In the rows, 128 means zero.
Known rows, with every step that occurs:
l, k: [126 139 136 122 139 154 163 145 144 117 140 129  76 144 149 142 128 121
 122 124 115 127 157 137 125 113 123 162 128 103  92 134 142 106 135 106
  87 134 114 117 117]
a, b, z, c, u, j, k: [135 132 152 150 128 145 107 135 115 133 122 122 191 106 123 123 132 107
 143 136 123 129  77 152 129 157 131 165  78 143 133 139  95  99 104 178
 158 133 160 132 152]
j, u, c, z, b: [114  86 122 172 127 126 114 129 117 118 120 134  90 120 118 107  84 132
 144  94 139 116 120 114 104 148 145 104  96 134 151 138 119 120 154 122
 197 129 164 145 154]
g, t, r, z, c, u, j, k: [139 160 127 112 136 128 123 147 173 138 127  82 138  65 132 101 153 144
 119 175 153 112 111 131 188 140 118 118 167 163 147 157 104 129 159 124
 199 137 135 132 123]
c, z, b, y: [122  70 119 145 137 165 116 123  98  82 134 132 114 142 139 134  55 127
 139  64 180 137  91  66 124 122 132 136 130 106 152 136 110 119 157 146
 183 109 133 135 149]
m, e, y, b, z, c, u: [118  72 133  70 136 140  95 147  80 126 135 114   5 171 132 129 131  40
 142 129 151 127  76 147 129 142 126  72 126 145 100 164 115 132  77 151
 108 108 111 157 101]
g, t, l, k, j, u, c, z: [ 92 122 137 168 117 109  84 161 140 132  96 133 152 156 123  95 125 148
 139 141 135  86 163 146 165 143 160 100  95 130 102 129 114 122 167 110
 112 142 117 130 113]
r, t, l, k, j, u, c, z: [101 128 123 186 121 105 138 131 135 137 102 133 149 158 110  99 177 164
 122 148 106 110 150 114 141 136 159 115  95 128 175 116 130 142 146 102
 103 148 116 129 113]
u, j, k: [125 166 145 161 114 114 133 119 132 154 124 133 184 130 147 131 119 155
 123 126 132 138 136 170 116 143 122 179 117 139 121 122 116 139 119 132
 158 141 133 114 143]
c, u, j: [136 172 119 162 123 169  95 126 107 156 146 139 124 109 135 142 129 153
 136 133  94 134 142 129 131 150 120 121 111 136  43 129 139 139 111 135
 159 129 133 124 135]
r, t, g: [134 155 123 118 131 148 168 123 135  95 143 114 103 122 136 132 150 161
 118 145 121 141 134 131 120 120 135 169 147 122 181  99 162 127 146 114
  80 118 119 119 138]
z, c, u, j, k, l, t, r: [162 166 121  99 138 127 137 124 164 162 119 125 214 129 135 145 190 115
 114 151 113 131 108 145 149 116 120  94 161 134 125  97 120 133 113 117
 199 142 125 134 152]
t, l: [123 142 132 100 131 150 113 112 122 136 136 149 142 134 116 145 100 146
 116 134 156 130 166 160 130 109 135 130 134 127 129 125 140 126 128 128
  96 122 152 116 126]
u, j, k, l, t, r, z: [153 186 120 122 132  98 200  88 191 163 116 110 210 105 129 136 201 138
  96 172 115 117 146 119 126  98 123  92 192 147 236  83 137 142 118  89
  95 137 111 109 113]
y, b, z, c, u, j, k, l: [145 110 149  91 112 127 105 111 129 140 120 151 241 148 121 132 167  68
 124 144 159 126  72 132 148 142 115 109 166 153 140 131  94 136 104 172
 192 136 122 147 150]
c, z: [114 117 143 165 136 143 125 125 114 118 131 129 102  99 133 131  78 140
 133 109 143 144 150 124 133 139 131 112 114 120 127 139 131 120 129 136
 139 119 124 133 138]
y, b, z, c, u, j: [148 107 128  92 124 141 114 123 100 117 151 160 137 126 124 132 139  84
 140 135 160 123  82 142 140 148 114 137 136 145 118 154 109 117 108 178
 162 127 121 142 138]
k, j: [135 158 128 166 118 109 131 133  97 140 119 131 170 126 121 138 107 164
 122 110 106 151 175 134 110 121 125 150 140 123  89 108 138 131 118 117
  92 140 143 106 122]
r, z, c, u, j, k, l: [150 148 125 137 128 128 128 109 144 177 111  96 226  61 114 134 165 113
 110 173 120 129 108  98 172 122 105 111 192 165 149 141 117 150 105 130
 196 138 136 143 120]
e, m: [122 136 113 114 121 131  96 114 120 138 143 123 116  95 120 133  98 137
 128 133 116 158 160 125 126 125 122 185 138 124  55 133 161 146 116 119
 114 111 143 124 141]
j, u, c: [117 136 127 156 120 124 112 129 125 139 113 122 100 126 119 118 121 160
 133 122 105 106 150 152  98 147 129 125  91 135 125 118 132 139 133 127
 137 136 149 127 135]
e, y, b: [124 115 125  86 119 102 147 114 125 128 144 132  54 134 143 120 138 117
 130 136 118 164 140 141 105 134 132 104 149 132  96 148 144 135 130 123
  87 117 106 120 114]
a, b: [127 152 141 139 130 154 141 115 124 118 131 116 109  91 123 126 105 148
 135 138  82 152 158 128  99 130 132 157  93 118 145 129 159  96 128 131
  58 110 166 106 143]
j, u, c, z, b, y, e, m: [100  43  98 127 121 121  63 123 121  99 136 131  68 139  97 105 100 146
 156  90 148 119  87  54 137 144 126 125  74 111 119 153 123 173 158 146
 213 103 122 164 151]
y, e: [116 129 138 101 133 127 134 136 136 108 149 141  69 126 122 138 118 154
 125 116 112 138 154 129 128 122 105 130 106 106 105 144 151 144 123 138
 111 124 116 130 121]
g, t, r: [115 156 131  95 131 145 115 148 159 103 136 115  78 127 135 114 102 158
 125 128 136 118 161 142 141 127 129 117 142 120 118 118 142 115 165 119
 110 117 133 110 130]
a, b, z, c, u: [137 108 141 117 145 172 107 138 105 103 131 116 112  89 108 133 111  98
 144 127 113 129  95 126 127 138 130 133  89 125 124 143 122  85 110 174
 112 117 167 135 139]
u, c, z, b, y, e, m, p: [100  40 117 120 116  87  74  98 127  98 158 127  64 138 117 111  55 117
 146 121 158 128  89   9 137 125 115 134 106  99 132 159 125 166 157 138
 173  86 105 164 140]
y, b, a: [139 129 130  94 119 131 150 117 133 105 144 165 124 109 126 136 130  94
 122 119 156 156 128 135 110 125 123 172 149 133 176 135 143 117 154 151
  72 118 109 114 110]
j, k, l, t: [139 149 148 109 128 115 153 122 162 131 101 129 221 142 156 147 140 104
 106 121 102 147 129 149 115 105 122 132 151 124 129  88 141 137 107 111
 122 137 126 121 144]
l, t, r: [147 162 120  96 148 134 176 130 155 113 141 133  88 133 142 144 141 146
 118 122 120 133 157 156 105 106 130 113 132 110 148  95 147 113 132 101
  80 128 128 108 130]
y, e, m, p: [106 124 133  88 125  93  84 109 151 125 160 129  75 104 119 132  82 117
 122 148 111 160 157  75 127 117 104 148 105 114  66 152 154 156 118 113
 106  97 124 150 127]
u, j: [129 165 120 153 117 131 133 115 110 144 143 139 141 120 137 137 107 158
 129 129 113 130 148 147 115 133 118 173 129 130 104 123 143 130 112 135
 123 125 128 111 131]
z, c: [136 114 125  96 138 127 140 136 113 115 133 120 117  97 130 136  86 127
 122 120 145 139 129 148 132 111 109 182 152 120 122 148 135 111 122 141
 146 126 145 132 139]
c, u, j, k, l, t: [149 178 136 142 122 140 114 122 150 165 114 140 234 134 158 150 174 113
 118 136  75 140 115 138 131 132 122 108 134 139  68  90 136 154  93 118
 168 142 121 126 147]
g, t, l, k, j: [112 153 135 108 122 124 114 163 140 121 121 137 166 159 138 124 120 136
 120 138 133 115 171 156 161 104 142 161 147 115  65 125 138 111 153 103
  55 138 121 103 102]

Rows:
[120 130 149 138 130 152 136 118 116  98 128 129 123 116 115 129 101 123
 138 116 110 125 129 131  94 133 137 149  86 119 168 115 135  88 113 160
  43 113 154 110 129]  a, b, z
[108 125 130 191 124 112 116 135 121 159 101 141 151 161 102 119 148 155
 133 140 138 100 174 147 139 136 160  83  87 126 137 122 107 125 146 103
 102 149 125 132 111]  t, l, k, j, u, c, z
[121  81 109 209 116 114  97 130  80 113  96 126 168 159 110 111  89 163
 148  65 149 115 103  74 102 143 145 111 104 121 150 111  92 140 160 132
 188 136 148 133 144]  k, j, u, c, z, b, y
[158 155 127 102 144 139 178 135 132 102 142 130 112 131 158 160 136 130
 125 131 136 134 142 182 106 110 139 150 134 113 146  91 150 105 136 104
  65 126 115 118 141]  l, t, g
[132  99 135  97 118  93 117 133 117 143 135 138 135 148 143 115 164  76
 138 136 162 141  56 165 135 162 132 113 134 157  82 158  79 137 106 170
 190 140 101 146 122]  e, y, b, z, c, u, j, k
[145 186 128 116 123 107 164 103 177 158 118 137 223 157 140 141 181 140
 108 144 111 125 142 151 114 109 128 110 157 127 168  68 133 137 116 104
 127 137 115 109 141]  u, j, k, l, t, r
[123 158 118 125 127 123 165 133 136 126 127 141 168 161 124 128 175 153
 103 145 102 137 162 118 138  96 140 175 149 113 132 112 154 131 129  95
  46 143 121 103 103]  r, t, l, k, j
[124  77 123 162 122 118 138 118 110 116 141 134  81 122 125 113  73 133
 141 114 144 122 120 112 121 135 137 129 136 119 152 144 133 122 152 131
 163 123 135 132 144]  u, c, z, b
[123  82 117  84 135 148 127 137 120  71 153 143  81 167 127 141  96 141
 133  72 150 129  94  77 118 104 106 150 124  92 130 140 129 142 152 147
 155 115 125 132 134]  z, b, y, e
[140 158 104 105 140 145 120 139 153 129 145  90  90  47 122 108 144 144
 127 177 135 104 120 112 188 130 114 109 178 156 135 157 128 120 152 130
 163 121 129 129 111]  g, t, r, z, c, u, j
[111 124 135 218 122 104 135 149 119 146  99 122 119 146 121 112 143 153
 141 122 103 109 164 124 123 151 147 101  80 119 119 122 110 123 144 102
 120 154 114 133 116]  l, k, j, u, c, z
[134 174 143 175 120 153  95 132 127 165 129 131 171 124 145 136 137 148
 128 129 114 143 128 151 131 161 124 129 100 144  56 128 113 150 118 130
 194 146 140 124 147]  c, u, j, k
[143 121 125 109 144 163 102 149 109 127 137 117 107  89 128 143 107 118
 130 124 124 144 122 136 147 129 112 135 134 125  63 154 131 120 122 141
 183 130 151 142 143]  z, c, u
[105 114 133  89 120 120 128 120  98 140 136 111   4 173 146 124 126  93
 133 138 122 148 141 149  98 135 128  93 128 139 123 151 151 144  97 108
  50 101 112 126 104]  m, e, y, b
[105 161 132 119 128 136  89 172 146 124 101 135 175 160 130 119 131 135
 122 122 128 109 169 161 144 116 149 135 111 130  63 119 121 109 155  95
  90 145 149 119 112]  g, t, l, k, j, u
[128  93 119 148 135 142 134 134 119  98 142 163 118  95 123 135  71  88
 131  73 177 149 100  97 121 119 140 165 141 123 158 138 125  99 161 150
 145 116 124 133 114]  c, z, b, a
[151 122 117 115 152 155 140 133 122 132 134  93  95  39 115 137 127 117
 119 152 126 136 123 103 160 119 107 115 167 145 125 168 134 125 120 127
 151 128 146 142 114]  r, z, c, u
[100  92 142  89 121 119 126 124  90 120 134 126  15 199 140 127 120  66
 135 120 149 125 112 152  95 137 134  85 118 140 145 137 125 136  80 135
  33 104 100 131  88]  m, e, y, b, z
[130 105 148  90 122 131 144 115 120  91 140 160 113 154 126 131 119  96
 126 115 165 129 122 142 106 133 125 129 138 130 167 130 123 116 123 154
  77 123 121 121 130]  y, b, z
[122  99 120 201 124 108 142 152 117 130 109 132 116 155 118 110 125 130
 142  99 117 113 141 106 112 136 152 116 107 118 122 129 110 108 159  92
 153 155 140 134 126]  l, k, j, u, c, z, b
[139 130 129 140 132 161 107 126  97 125 140 131 141  89 113 129 123 111
 150 139 105 118  88 128 129 146 127 157  90 134 121 141 120  89  97 182
 124 117 155 129 140]  a, b, z, c, u, j
[104 136 139  74 133 160 113 157 164 106 136 138 107 151 149 125 113 117
 120 144 145 104 152 162 166 106 136 163 141 114  85 141 143 103 157 113
  77 122 117 114 114]  g, t, l, k
[148 163 117  84 140 136 164 110 165 128 126 134 144 140 127 150 160 130
 109 134 100 127 162 124 116  90 127  79 170 109 157  70 159 121 120  99
  78 121 123 112 128]  k, l, t, r
[109  63 134  58 129 104 132 135  84 114 134 116  19 176 134 123 111  46
 137 124 174 123  85 161 112 124 123 118 139 141 160 158 118 121  80 151
  69 105 106 145  97]  m, e, y, b, z, c
[114 129 130 224 113  91 106 129  96 151  93 122 157 120 106 110 110 176
 141 113 110 123 163 128 113 160 144  90  85 136 126 115 113 141 132 125
 144 144 141 133 132]  k, j, u, c, z
[163 195 120 133 137 136 164 102 186 173 117 109 198  96 127 141 222 134
 103 175  96 122 137 102 143 117 126  46 175 152 175  89 130 152 119  89
 129 140 117 118 114]  c, u, j, k, l, t, r, z
[145 108 152 104 120 126 115 130 118 124 133 150 185 141 135 125 147  81
 131 133 178 133  70 163 137 159 119 146 128 153 133 154  84 127 113 174
 195 144 127 144 154]  y, b, z, c, u, j, k
[133 157 131 160 127 120 164 151 120 135 123 129 135 151 136 142 136 142
 122 119  99 137 174 128 119 111 129 160 137 104  77 117 136 114 127  97
  63 151 115 105 107]  l, k, j
[106 113 138 192 125 127 105 123 120 133 109 122  93 111 119 111 102 156
 142 116 124 112 144 134 116 161 139  91  73 135 147 132 119 134 138 133
 166 129 135 144 142]  j, u, c, z
[126 149 125 184 117 103 145 152 126 150 102 122 124 159 122 120 160 157
 132 126  81 104 168 143 103 134 137 136  99 119  94 109 124 127 137  95
  94 162 127 116 111]  l, k, j, u, c
[ 98 129 125 126 129 130 113 138  92 153 128  98   4 162 146 134 100 113
 133 120 106 134 142 152 102 127 128 106 109 131  85 134 148 144  82 110
  67 107 116 127  91]  m, e, y
[126  64 126  53 129  84 151 129 110 100 142 135  71 141 133 119 125  72
 133 120 170 139  82 153 120 124 129 130 162 133 136 158 110 113 110 168
 106 120  99 138 106]  e, y, b, z, c
[122  57 116 162 121 139 119 115  96  97 132 127  94 152 131 118  70 143
 147  88 166 110  85  72 122 132 132 134 130 107 170 134 114 135 163 151
 176 114 117 131 143]  u, c, z, b, y
[141 170 134 128 116 102 151 110 155 152 110 139 247 142 160 144 154 119
 111 133  95 134 123 154 116 113 119 157 150 133 127  85 140 143  94 118
 132 138 113 115 143]  u, j, k, l, t
[110 107 118  94 122 150  92 109 126  97 147 113  94 107 104 124 121 162
 148 133  92 155 127  66 131 126 113 176  69  96 114 143 165 149 131 154
  72  85 127 123 144]  a, b, y, e, m
[143 147 136 142 127 135 105 143 120 156 127 122 177 105 141 134 127 129
 130 134 132 143 103 161 150 149 114 165 122 144  72 149 104 135 116 146
 230 145 143 140 153]  z, c, u, j, k
[121 140 134  92 140 161 145 132 146 131 143 147 108 158 130 150 133 122
 115 143 150 117 167 158 141  99 137 140 133 110 116 133 139 108 138 107
  75 130 123 116 115]  t, l, k
[104  51 120 143 129 134 101 136 122  84 127 136  64 159 112 112  99 153
 152  73 154 100  83  70 124 144 125  89  64 107 168 145 105 152 164 154
 211 118 121 158 143]  j, u, c, z, b, y, e
[175 166  89  93 150 136 169 102 158 158 136 109 157  64 114 143 204 116
 111 185 100 112 124  93 163  93 112  70 208 145 177 112 147 127 109 108
 130 125 117 131 107]  k, l, t, r, z, c, u, j
[112  43 122 132 123 126 124 125 112  82 146 139  56 159 120 118  91 153
 149  92 159 108  85  62 139 129 118 112 105  94 170 150 121 153 164 162
 179 112  95 143 134]  u, c, z, b, y, e
[125 103 117 207 117  93 112 134  93 133 104 135 149 130 104 106  91 153
 143  91 123 126 137 108  98 146 149 105 109 134 131 121 111 125 147 113
 177 146 168 135 145]  k, j, u, c, z, b
[164 160 114  91 140  82 207  98 184 154 114 103 215  84 124 133 192 118
  96 177 138 118 119 131 146  86 114 126 212 148 252 106 127 127 112 106
 128 136 117 123 119]  u, j, k, l, t, r, z, c
[172 166 118 113 154 117 184 128 167 151 132  99 147  70 137 132 193 128
 110 170 137 128 109 146 152 120 120 113 156 154 183 133 110 128 126 108
 167 150 127 130 125]  l, t, r, z, c, u, j, k
[114 167 117 135 131 131 139 143 145 129 107 138 178 162 117 122 185 152
 106 128  97 133 160 125 124 109 147 150 113 127 135 105 138 130 132  87
  81 150 146 118 113]  r, t, l, k, j, u
[125 167 140 151 105 117 122 102 144 167 111 132 244 141 133 137 136 140
 115 136 114 132 139 140 123 127 117 145 154 139 123  99 129 148 108 130
 153 135 127 118 141]  u, j, k, l
